Known rows, with every step that occurs
revifi > biroz > tona: [ -8  -3   3  13  56  35 -14  10  -5 -11   9  25  -9   3 -15 -16  19   5
   8  -1   9  19  -9  16   2 -11   8  10 -37   8]
revifi > biroz > midev: [ -5 -24   9   1  32  14 -28  34 -36  -5   0  -8   5  -5 -12 -17  32   7
   6  14  12  12  -7  11  10 -11  15  -6 -12  15]
tona > deseg > pafit > bizig: [ 15 -33 -23  26 -34 -11   5  18 -26 -10  17  37 -21 -53  12  20  10  16
 -13 -17  -1   4   7 -25 -19   3 -15  12  -5  -2]
kigufon > tona: [ -8  14 -18  34   6   3   2 -10   4   3  12 -30  13  29   0  -3 -17   5
   9 -52  10 -30   8  34 -23  -9  -4  11  14 -36]
bizig > vozen: [-10   8  28  13   9  14  22 -16  11  16   6   6   4  42  22  18  -1   3
 -15  30  12  -1  -9  35  24  -1  14   3   1   8]
kigufon > tona > bizig: [  4  -8 -19  24 -13 -31  12 -13   0  15  -9 -11  17  22 -25  -9 -33  -5
   0 -89  19 -55  11  24 -40 -20  23  11  14 -34]
bizig > vozen > kigufon > tona > deseg > pafit: [  0  31   4   1   1 -38 -12 -30 -23  -8  -8 -12  24  32  14   4   0 -14
  -1  -7  -3 -40 -43 -21  25  28   0  -8  -7 -32]
deseg > pafit > bizig > vozen: [ 12  -8  14  -8 -37  20  36   0  13   0  22  30  -9   5  30  16  29  11
 -12  14 -31  26   9   7 -14   8   1  16  32  -5]
revifi > biroz: [-16 -26   7  19  28  38 -14  17 -12  17  12  10   9  -1  -8 -23  35  22
  -2  -4  24  19  -8   7  12 -29  31   4 -23  -6]
vozen > kigufon > tona > deseg > pafit > bizig: [  3   5 -24  17 -10 -24 -25 -24 -24  -1   1  -2  19 -12 -15 -12  13  -5
   4 -28 -10 -26 -13 -50  -8  19 -24 -13  -2 -47]
vozen > kigufon > tona > biroz: [-30  32   0  -9  53  18 -48 -17  19  -2 -25 -38  47  35 -30 -55  -4   6
  10 -26  15  -5  -2 -22  12  -3  -8  -2  13 -30]
bizig > vozen > kigufon: [-21  28  35  -7  35   7  -3 -36  16  24  -5 -10  32  55   3   0  14  -4
 -12  63   9   2 -25  -4  51  13   2 -27  -6  -1]
tona > deseg > pafit: [ 11  -9 -30  26  -8 -24   0  25 -15 -19   6   2 -19 -43  23  24  -3  18
 -16 -34  20 -12  -7 -10  -6  -1 -12  12 -14   8]
deseg > pafit > biroz: [ -3  -9  -2  -4 -34  15  11  38  11 -12  25   3 -30 -43  31 -16  24  31
   1 -15  -3  26  22  18   2 -25   5  11   3  -1]
pafit > bizig > vozen > kigufon: [-12  -4  36  -2   3  22   5 -42   4  36   5  32  24  39  -9  -5  29  -6
 -10  75 -14  18  -8 -19  29  15  -3 -24   8 -10]
biroz > revifi > deseg > pafit > bizig: [ 45 -16 -11 -38 -48   3  18  14 -11 -14   6 -15 -23 -32  27  45   1 -16
 -14   9   6  18  15  -5 -13  21 -30  22  33  33]
tona > bizig > vozen > kube: [ -9 -13   5  16   1 -15  34 -27  14  68 -27  14  14  19 -17   3 -19 -44
 -31  -9  15 -25 -26   8  -9 -11  34  -3  18  14]
vozen > kigufon > tona > biroz > midev: [-26  30   1 -22  53  -4 -62  -1   2 -20 -30 -52  44  30 -34 -47  -4  -9
  17 -11   7 -10  -4 -18   8  14 -23 -15  17 -17]
biroz > midev: [ -3  -2  -4   8  23 -13  -9  27  -5 -18  -1 -31  -5   1   3  17  -4  -4
  -3  20  12  -3  12  29   0   7 -21 -14  14  29]
revifi > deseg > pafit > biroz: [  8   2 -14  -1 -49   9  16  33  29   7  17 -14 -38 -47  30  27  -2  11
  -6 -11  24   0  22  14  10 -15  -3  30  10  28]
kigufon > vozen > bizig: [  0  12   5  39  45  26  11 -18  47  -7  20   6  39  34   9  26  30  10
 -33  60   4  48   8  -6  13  13  20 -37 -23  13]
vozen > bizig: [ 14   8 -16  48   9  11 -14  -5  25 -15  21   8  33   0   1  22  24  -5
 -23  44  28  31  21  19  10  -4  24 -28   1   6]
revifi > kigufon > vozen: [-32   9   6  28  47  29  18  -8  33  28   5 -11  34  32 -18   9  13  47
  13  34 -40  21  10 -26   3  -9   5 -44 -24  -4]
kigufon > tona > kube: [-28  32 -24  -5 -21 -27  -7  18   8  -6  -7 -29  33  45 -11  -6 -28   6
  23 -70   8 -50   6  42 -24 -34  -6  11  29 -42]
tona > biroz > revifi > deseg: [ 10  -6   6 -43  14  20 -20  25   5 -15 -30 -29  -4 -12   1  -1 -29  -4
 -12   3  45  25  11   1   9  -2 -15  31  17  48]
pafit > biroz > revifi > kigufon > vozen: [ -5 -24  28 -18  -5   9  -3  10 -23   6   8   2  -5  -3  -5 -20  21  34
  24  62 -34  37  11 -28  27  -7  11 -45 -34   4]
vozen > kube: [-31   6 -20  41  32  38  10  -8  30  59  -2 -20  17  -3  -6  -2  -3 -29
 -23   4  15   5 -13  11 -11 -12 -12  -7  19  17]
deseg > pafit > biroz > revifi > kigufon > tona: [ 19  -5 -11 -27 -56 -16  -9  27 -37 -35  13 -19 -12 -33  14 -26  18  22
  40 -22 -44   4  17  -4 -16 -11   6 -11   9 -34]
deseg > pafit > biroz > tona: [  1  10  -5 -11 -11  12   9  31  23 -38  23  17 -49 -42  30  -8  11  18
   9 -10 -14  21  19  23  -7 -10 -12  18 -11  11]
biroz > tona: [ -5  20  -7  18  48  15   8  -2  28 -20  10   4 -18  10  -3  18 -17  -3
   1   3   6   3  10  36 -10   4 -26   6 -16  20]
pafit > bizig > vozen: [ -4 -21  30  10 -18  26  28 -23  -2  31  16  43   2  30   5  11  12   1
 -12  48 -13  20   8   9   4   3   9   2  15  -4]
deseg > pafit > biroz > revifi > kigufon: [ 18 -12  -2 -28 -46  -4  -6  36 -26 -28  14  -7 -25 -52  20 -11  30  30
  26  14 -35  29  21 -11   3 -13   6 -19   1  -6]
revifi > deseg > pafit: [ 12  20 -28   4 -18   9  25  20  44   3   9 -30 -13 -25  29  53 -11   5
 -18 -25  30  -8  14  18  -5  -4 -20  32  23  32]
tona > biroz > revifi > deseg > pafit: [ 22   1  -5 -59  -1  18 -14  38   9 -37 -26 -35 -10 -32  17   6 -15   1
 -12 -16  30  31  10  -3  -3   7 -20  44  31  46]
vozen > kigufon: [-21  24   2  10  48  15 -19 -17  27  16  -1 -26  29  22 -15  -9  20   8
  -8  30  21   2  -4 -15  35  -3 -18 -32  -7   0]

Rows
[-29  13 -14  19  20  21 -31   4   8   3 -15 -23  40  16 -41 -38 -15  36
  41 -45 -27  -3  23  -9 -22 -23  13  -5  16 -40] | revifi > kigufon > tona > biroz
[  1 -16  29 -13 -15 -23  16  -4   0   2  -4  54 -41  -2  -9 -15 -19  -8
   5  13   1  -8   4  25  11 -14  31   8 -27  15] | pafit > biroz > tona > bizig > vozen
[ 15  -4  16 -27 -34 -24  29  14  11 -19   3  42 -48 -20  18  -5  -2  -3
   4 -13 -15  -2   3  21  -6  -4  24  21  -7   8] | deseg > pafit > biroz > tona > bizig > vozen
[ 16 -25  11 -24 -40  -1  -5  20 -22   3   8 -10 -38 -36  17   7 -11  -4
  -1  33  31  10  12  11  29  -7  -6   6  -8  36] | pafit > biroz > revifi > deseg
[-21 -18  16  23  -7  38  28 -33   7  73   3  37  11  23  -5   5  12 -35
 -21  51 -22  22 -15  -2  -8   7   1  -6  32   4] | pafit > bizig > vozen > kube
[  5  20   9 -17 -25   4  12 -26   5   2  13   9  21  32  15  -4  30  -5
   2   4 -40   1  -9 -13  -9  23  -4   0  35 -41] | deseg > pafit > bizig > vozen > kigufon > tona
[ 14 -10 -11  20 -48 -31  10 -14 -45  -8  10  24  -6  -2  20  11 -10  -5
   0 -43 -20 -33 -15  -6 -27  18  -1  22   8 -40] | kigufon > tona > deseg > pafit > bizig > vozen
[ -3   1  25 -15  13 -30  11 -34  10  36 -27  10  27  43 -24  -6  -1 -16
 -20  16  20 -28 -20 -16  29  -1  31 -22  -3  -3] | tona > bizig > vozen > kigufon
[-11   7  26   4  -4   8   1 -52  -3  33   7  19  32  56 -14 -12  15 -13
   1  35 -25  -7 -12 -14  11  18  -1 -15  16 -37] | pafit > bizig > vozen > kigufon > tona
[ 15  -9  -9 -18 -26 -16  17  28  16 -28   9  30 -50 -50   8 -14   1   7
   3 -37  -9   2  21  15 -22 -16  11  17  -8  10] | deseg > pafit > biroz > tona > bizig
[ -3   3 -17  36  39 -21 -10   2  -8 -27  -1  21 -27 -17  -5  26 -33  -6
  -3  -2  22 -18  -9   8  -3  12 -32   4 -47  24] | biroz > tona > deseg
[ -8  12 -13   7  19 -28 -14 -34   7  20 -17 -27  43  34 -41 -28 -10 -15
   2 -48  17 -51  -7 -15  -2  -5   7 -21   6 -39] | vozen > kigufon > tona > bizig
[  9   7  -7 -31   3   4 -26   8 -11 -18 -24 -45  10  12  -5 -11 -43 -13
   6 -49  29  -9   7  10 -16   6 -14  40  28   4] | kigufon > tona > biroz > revifi > deseg
[  9   5  16  -5  22 -28  28 -23  19  -4 -13  33 -16  30 -11  19 -32 -23
  -9  -5   6 -26  -7  27 -11   8  12  13 -15  21] | biroz > tona > bizig > vozen
[ -6  -9  19  19 -15 -19 -12 -50 -40  29   0  33  24  33 -18  -5   3 -17
  -2  34 -15 -23 -24 -37  16  26  -3 -19  -9 -37] | pafit > bizig > vozen > kigufon > tona > deseg
[ 17  14 -15 -44 -14   1 -20  21  -4 -39 -19 -50   2  -3  14  -9 -32 -10
   6 -67  17  -5   5   6 -28  11 -19  50  42  -2] | kigufon > tona > biroz > revifi > deseg > pafit
[-15 -13  17   2  -5 -14  18 -15   8  35 -15  47 -34  -9 -17 -21 -19 -41
  -4  15  -4 -11 -16  15   1  -9  22   2 -17  20] | pafit > biroz > tona > bizig > vozen > kube
[ 26 -37  -8 -12 -46 -36 -12  38 -60 -37   9  14 -48 -69  31  -1   6  11
  -2  -3  12   6  -4 -19  13  -1  -5   2 -29  13] | tona > deseg > pafit > biroz > revifi
[ -9   0  -6  24 -10 -29  25 -38   0  56 -23  -6  26  41 -21 -11 -36 -50
 -11 -60   3 -58 -26  20 -35  -4  35   7  30 -28] | kigufon > tona > bizig > vozen > kube
[ 18   2   0  -5 -52  13  39  -1  25  20  13  10 -16  -8  30  53   0  -7
 -20  15  -2   7   9   6  -5  12  -7  33  33  22] | revifi > deseg > pafit > bizig > vozen
[ 41   6 -17 -37 -25  -7  15  21  -2 -26   3 -44 -20 -24  35  51 -11 -13
 -17  -5  29   2   3  11   1  17 -28  20  19  39] | biroz > revifi > deseg > pafit
[ -3  -1  27 -21  52  -8 -14 -27 -10  12 -23  41  13  29 -42 -30  20 -21
   0  17   7  -9 -37 -18  26   4  38  -8 -42   2] | revifi > biroz > tona > bizig > vozen > kigufon
[ 12 -19  21  -2 -13   3 -17   0 -17 -13  16  16  14 -11  -6  -9  40  20
  16  96 -34  58  15 -32  32  -1  32 -68 -35   2] | pafit > biroz > revifi > kigufon > vozen > bizig
[ 12  11 -28  19  20 -25   0  17  -5 -49   6  17 -37 -39  16  33 -20   0
  -4 -25   5 -12  -7   3 -17  18 -35  17 -31  20] | biroz > tona > deseg > pafit
[-16  -7  21 -43  52  31 -19  14   3 -14 -29 -21  30  20 -21 -30   3  36
  14  32 -24  54   8 -39   7   2  -1 -15  -5  16] | tona > biroz > revifi > kigufon > vozen
[-13   1   1  -4  44  24  10 -15  -2  35 -13 -33  35  16 -15   4   9  -6
   2  51 -40  24 -17 -41  -5  15 -14 -55  -6  16] | biroz > revifi > kigufon > vozen > kube
[ 15   6 -13  -2  -5 -16 -17  -9 -40 -11   0 -41  25  16 -15   0  -9   9
  35 -10 -30 -16   7  -1 -17   2  -7 -30   8 -27] | biroz > revifi > kigufon > tona
[ 10  18 -14  -4 -29   3  15  27  35 -17  15   0 -52 -47  26  33 -14   1
   1  -5  14   0  21  21   0  -2 -22  34  -3  39] | revifi > deseg > pafit > biroz > tona
[-12  -2  11  12  11  18  -6  13  12 -14  18  28 -42 -18   2 -14  -5  11
  12  21   2  17  21  31   9 -16  -8   2 -29  17] | pafit > biroz > tona
[ 11 -34  -9  13   9   8 -16  18 -43 -23  12  65 -29 -48 -11 -10  28   6
   6  -9 -12  18 -13 -28 -16   5   3  18 -41   4] | revifi > biroz > tona > deseg > pafit > bizig
[-17  37  25   1  23  -4  -7 -47   5  15  -4 -24  40  73   1  -8  -1 -17
  -1  17  -1 -28 -31   4  31  16   2 -17   2 -33] | bizig > vozen > kigufon > tona
[-47  15  -8  41  57  42  22 -21  41  70  -5 -19  46  25 -27   2  10  11
   3  37 -46  18  -8 -36  -9  -6   0 -50  -8   5] | revifi > kigufon > vozen > kube
[  5 -30 -15  20 -38 -21  -6  35 -30 -16  15  23 -43 -67  24  -4   6  25
  -5 -20  14  -1   3 -13  11 -14   4   8 -30   4] | tona > deseg > pafit > biroz
[  3  -1   0 -28  18   9 -32  10 -20 -32 -19 -35  16  20  -6 -41 -25  -1
  12 -51  12   4   5  14 -22   0  -7  28  26 -18] | kigufon > tona > biroz > revifi
[ 29  -4 -31  -4 -30 -48 -20   8 -65 -38  -3 -28   6 -24  -1  12  -8   7
  31 -35 -30 -28  -5 -25 -24  15 -12 -22  -1 -33] | biroz > revifi > kigufon > tona > deseg > pafit
[ 21  -1 -20 -13 -43 -26  27  24  33  -3   0  13 -54 -53   6  26 -25 -10
  -5 -34  20 -19  19  12 -13  -8   3  35  -1  37] | revifi > deseg > pafit > biroz > tona > bizig
